Each row comes from the steps of one path. Every step used is in the known rows, and no mark comes twice. Write the path behind each row, first mark first.
Known rows
fedus-loma: [ 0.86 -0.62 -1.26  0.32 -0.51 -0.53  0.42 -0.78 -0.05  0.98 -0.88 -0.29
 -1.04 -0.06 -0.09 -0.22 -1.61 -0.09 -0.37 -1.23  1.62 -1.56]
rebo-zogo-fedus-maru-loma-buraz: [-1.61 -4.60 -0.25  0.28 -2.52 -1.47 -0.42  0.32  0.26 -3.93 -0.78 -1.71
 -0.39 -2.79 -1.16  0.06  0.38  0.37  0.90  0.62  2.52  2.00]
loma-buraz: [ 0.08 -1.82 -0.04  0.96 -1.04  1.21 -1.14 -0.34 -1.62 -0.49 -0.34  0.16
 -0.23  0.24 -0.02  0.85  0.37  0.13 -0.42 -0.31  0.24  1.23]
buraz-loma-maru: [ 0.10 -1.60 -0.73  0.12 -2.12  0.40 -1.11 -1.55 -0.71 -0.26  0.37 -1.30
 -0.03 -1.34 -0.75  0.74 -1.64  2.79  1.04 -0.98  0.90 -0.17]
fedus-loma-maru-rebo-zogo-buraz: [-4.60 -3.21 -1.79  0.41  0.85 -3.14 -0.43 -2.50  0.46 -0.65 -0.49 -1.74
 -0.96 -2.52 -1.68  1.90 -2.10  1.57 -1.87 -2.31  4.47  0.39]
maru-zogo: [-0.86  0.16  0.05 -0.29 -1.01 -1.93 -1.83 -1.11  1.74  0.06  0.44  0.10
  0.82 -0.53 -0.17  0.50  0.53 -0.49  1.14 -0.62  1.13 -0.44]
loma-fedus-maru-zogo: [-1.37  1.15 -1.40 -0.92 -1.83 -1.06 -1.13 -1.91  2.39 -1.04  1.76 -0.49
  1.11 -2.90  0.28  0.17 -1.27 -1.92  1.33 -0.01  3.04 -1.72]
maru-rebo-loma-buraz: [-2.65 -3.01  0.84  2.71 -1.32 -0.90 -0.07 -1.31 -1.56  1.49 -1.37  0.33
 -1.69  0.22 -0.54  1.33 -0.51 -0.61 -1.23 -2.20  2.31  0.98]
rebo-zogo-loma: [-1.24 -2.43  0.28 -1.18 -0.46 -3.20  0.04 -0.14  0.95 -1.98  0.35  0.86
 -0.43 -0.52 -0.46  1.47 -1.60  1.88 -0.85 -0.63  0.73  2.14]
zogo-loma: [-0.14 -1.85  0.01 -0.76 -0.81 -2.01  0.10 -0.03 -0.23 -0.27  0.20  1.26
 -1.60  0.49 -0.43  1.12 -1.47  0.32  0.21 -1.30  0.76  0.07]
zogo-buraz-loma-maru: [-0.91 -3.01 -2.01  0.13 -1.36 -1.21 -1.83 -1.49 -2.71 -0.85  0.72 -0.93
  0.27 -0.66 -0.95  1.56 -2.23  2.76 -0.39 -1.21  1.73 -0.13]
rebo-loma: [ 0.11 -1.44  0.51  1.20 -0.75 -1.01  0.73 -0.03 -1.01  0.56 -0.55  0.65
 -0.05 -0.32 -0.11  0.03 -1.64  0.24 -0.81 -1.14  1.01 -0.76]
rebo-zogo: [-1.05 -0.43  0.41 -0.40  0.23 -0.89 -0.08 -0.16  0.93 -1.93  0.08 -0.39
  1.15 -1.03 -0.09  0.34 -0.24  1.35 -1.10  0.42 -0.22  2.15]
maru-loma-buraz: [ 0.43 -3.35 -0.74 -0.31 -1.41 -0.31 -1.14 -0.92 -2.10 -1.15 -0.72 -0.28
 -1.22  0.82 -0.73  0.15  0.10  0.22  1.16  0.19  1.44  0.88]
buraz-loma-maru-zogo-fedus: [-0.06 -3.12  0.41  0.37 -4.72 -2.43 -2.48 -2.64  1.86  0.06 -0.93 -0.98
  0.23 -2.43 -0.46  2.25  0.71  0.88  2.67 -2.14  2.23  0.21]
fedus-loma-maru-rebo-zogo: [-3.46 -1.86 -0.76  0.54  0.15 -1.46  0.17 -2.69  2.38 -0.12 -0.77 -2.11
 -1.16 -3.17 -1.29  1.13 -1.42  1.64 -0.42 -1.60  3.31  0.50]
buraz-fedus-maru: [-1.04  0.55  0.21  0.14 -0.91  0.61  0.11  0.05  1.78 -1.60  0.83 -0.45
 -0.32 -1.57 -1.23  1.07 -1.82 -1.03  0.03  1.43  1.10 -1.49]
fedus-maru-loma-buraz: [-1.02 -2.96 -1.54  0.49 -1.23  0.36 -0.90  0.45 -1.34 -2.48  0.99 -1.26
 -0.73 -1.26 -1.37 -1.11 -1.14  0.20  1.63  0.99  2.41 -0.48]
fedus-maru-buraz-loma: [-1.07 -1.28 -2.22  0.91 -1.08 -1.22 -1.58 -0.75 -0.85 -0.74  1.72 -1.39
  0.14 -0.19 -2.41 -1.22 -1.69  1.30  0.43  0.72  2.14 -1.40]
zogo-fedus-maru-loma-buraz: [-0.55 -4.28 -0.51  0.87 -2.79 -0.63 -0.34  0.58 -0.29 -2.19 -0.71 -1.26
 -1.43 -1.51 -1.03 -0.28  0.69 -1.12  2.02  0.27  2.60 -0.18]
loma-buraz-fedus-maru: [-0.98 -1.11  0.28  1.20 -2.13  2.00 -0.98  0.18  0.27 -1.87  0.59 -0.37
 -0.58 -1.49 -1.25  2.06 -1.33 -0.94 -0.58  1.06  1.43 -0.41]
buraz-loma-fedus-maru: [ 0.31  0.50 -1.60 -0.11 -2.95 -0.10  0.32 -1.46 -0.85 -0.95  1.59 -1.00
  0.11 -1.61  0.43  0.04 -2.75  0.50  0.11  0.09  2.19 -0.57]

Which path is each row?
[-2.28 -1.63 -2.09  0.40 -1.96 -3.90 -1.27 -1.45 -0.46 -0.88  1.82  0.13
  1.39 -2.44 -0.41  1.04 -3.43 -1.70 -1.09 -1.58  4.73 -2.31]
rebo-loma-fedus-maru-zogo-buraz
[-3.97 -0.99  0.24  2.69 -0.04 -1.62  1.46  0.23  0.70  0.74  0.58 -0.61
 -1.02 -1.97 -1.01 -0.86 -1.97 -0.73 -0.24 -1.05  3.10 -1.79]
fedus-maru-rebo-loma
[-0.87  0.32 -2.35 -0.45  0.06 -0.30 -0.58 -1.77  0.23 -0.76  1.68 -1.34
  0.11 -1.54 -1.65 -0.47 -1.33 -1.41 -0.06  1.34  3.16 -1.49]
loma-fedus-maru-buraz
[-1.07 -1.36 -1.58 -0.68 -0.06 -0.84  0.31  0.85  0.35 -1.71  1.18 -1.16
 -0.66 -1.35 -1.35 -1.95 -1.42  0.21  2.19  1.23  2.11 -1.81]
fedus-maru-loma
[-4.08  0.53 -0.31  1.50  0.54 -0.77  0.83  0.02  1.88 -0.01  0.98 -1.19
 -0.93 -1.83 -0.91 -0.80 -0.23 -0.94  0.48  0.06  2.08 -1.20]
fedus-maru-rebo
[-5.20 -1.48  0.96 -0.55 -1.32 -3.74  0.79 -0.91  3.52 -2.15  0.12  0.17
 -2.05 -2.03 -2.10  3.19 -2.23 -0.04 -0.89  0.11  3.01  1.13]
buraz-fedus-maru-rebo-zogo-loma
[-5.49 -2.62 -0.72  0.06  1.25 -2.80 -0.80 -1.86  0.32 -1.66  0.33 -1.67
  0.01 -2.30 -1.86  2.25 -0.53  1.45 -1.29 -0.99  2.61  1.90]
loma-maru-rebo-zogo-buraz
[-3.69 -0.69  1.06  1.92 -1.41 -1.55  1.23 -0.77  1.61  0.36 -0.59  0.01
 -1.70 -1.73 -1.79  1.83 -2.17 -1.64 -0.71 -0.36  3.12 -1.87]
buraz-fedus-maru-rebo-loma
[-2.41 -2.33 -1.62 -0.59 -0.37 -2.25 -2.95 -1.70  0.44 -0.77  1.05 -0.76
  1.29 -2.19 -1.32  1.74 -0.74  0.56  0.95 -1.41  2.79 -1.20]
loma-maru-zogo-buraz
[-0.68 -2.28  0.67  0.04 -2.44 -1.59 -1.93 -1.80  3.43 -0.24 -0.89 -1.03
  0.34 -3.48 -0.57  1.91  1.80 -0.94  2.54 -1.51  2.18 -0.53]
loma-maru-zogo-fedus
[-5.52 -3.57  0.14  1.27 -1.07 -2.43 -0.24 -0.26  1.17 -2.30  1.15 -0.39
 -1.72 -2.24 -1.38  1.59 -1.88  0.96 -0.64 -1.00  3.26  2.30]
fedus-maru-rebo-zogo-loma-buraz
[-0.84 -1.02  0.29  1.07 -1.38 -0.48  0.77  1.41  1.66 -0.85 -0.08 -0.90
 -0.12 -2.49 -0.26 -0.27  0.70 -1.34  0.99  0.14  1.36 -1.11]
zogo-fedus-maru
[-0.52 -0.90 -0.28 -0.50 -0.70 -1.74 -1.00 -0.72 -1.14 -0.79 -0.76  0.89
 -0.46  1.01 -0.97  3.26 -0.85 -1.04 -1.97  0.06  0.84  0.10]
zogo-buraz-fedus
[-0.67 -3.40 -0.68  1.12  0.45 -0.57 -1.52 -1.89 -0.50  0.31  0.19 -1.00
 -0.11 -1.83 -2.79  0.37 -1.62  0.80  0.03 -0.86  2.64 -1.66]
rebo-loma-maru-buraz
[-0.86 -3.06 -0.34 -1.01 -0.76 -0.78 -0.41 -0.72  0.59 -0.51  0.62  0.01
 -1.43 -2.06 -1.10  1.80 -2.11  1.47  1.34 -1.42  1.77 -0.60]
zogo-loma-maru
[-3.36 -0.94  0.05  0.62  0.34 -0.07 -0.22 -2.02  1.53  0.68 -0.33 -1.25
 -1.29 -1.99 -1.21  1.04  0.33  0.26  1.04 -0.84  1.87 -0.31]
loma-maru-rebo
[ 0.14 -3.38  0.44  2.12 -1.64  0.32 -0.72 -0.29 -2.40 -0.11 -0.67  0.51
 -0.32  0.00 -0.02  0.83 -1.36  0.26 -1.14 -1.57  1.32  0.55]
rebo-loma-buraz
[-0.38 -1.35 -0.32 -2.39 -1.40 -3.06  0.38 -2.26  0.66 -1.83  0.32  0.82
 -0.45 -1.33  0.41  2.55 -2.25  0.48 -1.17 -0.83  1.77  2.66]
rebo-zogo-loma-fedus
[-1.68 -2.96 -0.15 -0.69 -1.52 -2.78  0.65  0.95  1.83 -3.46 -0.54 -1.57
  0.03 -2.95 -1.24 -0.64  0.27  0.33  1.38  1.17  2.33  0.79]
rebo-zogo-fedus-maru-loma
[ 1.38 -0.61 -2.17 -0.75 -2.12 -1.77 -1.33 -4.27 -2.18  0.40  0.12 -0.28
 -0.36  1.34 -1.08  1.26 -0.94  0.16 -0.50  0.05  2.19  0.82]
maru-buraz-loma-fedus
[-1.73 -0.62 -1.66  0.73  1.32 -0.37 -0.91  0.11  0.44 -0.70  1.80 -1.13
  0.36 -1.13 -2.52 -1.52 -0.80 -0.24  0.52  1.33  1.99 -1.99]
fedus-maru-buraz
[-2.72 -1.66 -0.23  0.73 -1.78 -0.68 -0.42 -2.78  0.02  1.04 -0.22 -1.48
 -1.35 -1.10 -1.08  1.19 -0.62  1.80  0.94 -1.45  2.21  0.35]
buraz-loma-maru-rebo
[-3.19 -1.55  1.53  0.54 -0.94 -3.31  1.05 -1.07  2.44 -0.44 -1.99 -0.62
 -0.93 -1.44 -0.27  1.84  2.53 -0.75 -0.54 -0.81  1.34  3.04]
maru-rebo-zogo-fedus
[-1.01 -1.85 -1.22 -0.10  0.85  0.40 -1.94 -1.90  0.52 -0.05  0.76 -1.52
 -0.08 -1.49 -2.76  0.30 -0.03  0.85  0.92  0.26  1.82 -0.93]
loma-maru-buraz
[-3.82 -0.98  0.68  1.89 -1.78  0.47 -0.37 -1.00  0.98 -0.70 -0.16 -0.50
 -1.69 -1.28 -1.81  2.53 -0.39 -1.80 -0.40  0.32  2.68  0.13]
loma-buraz-fedus-maru-rebo
[-1.90 -2.00 -0.38 -1.04 -1.45 -2.37 -3.28 -2.74  1.40 -1.24  0.24 -0.13
  0.62 -2.01 -1.87  4.20 -1.05 -0.62  0.23 -0.80  2.82 -1.16]
loma-maru-zogo-buraz-fedus
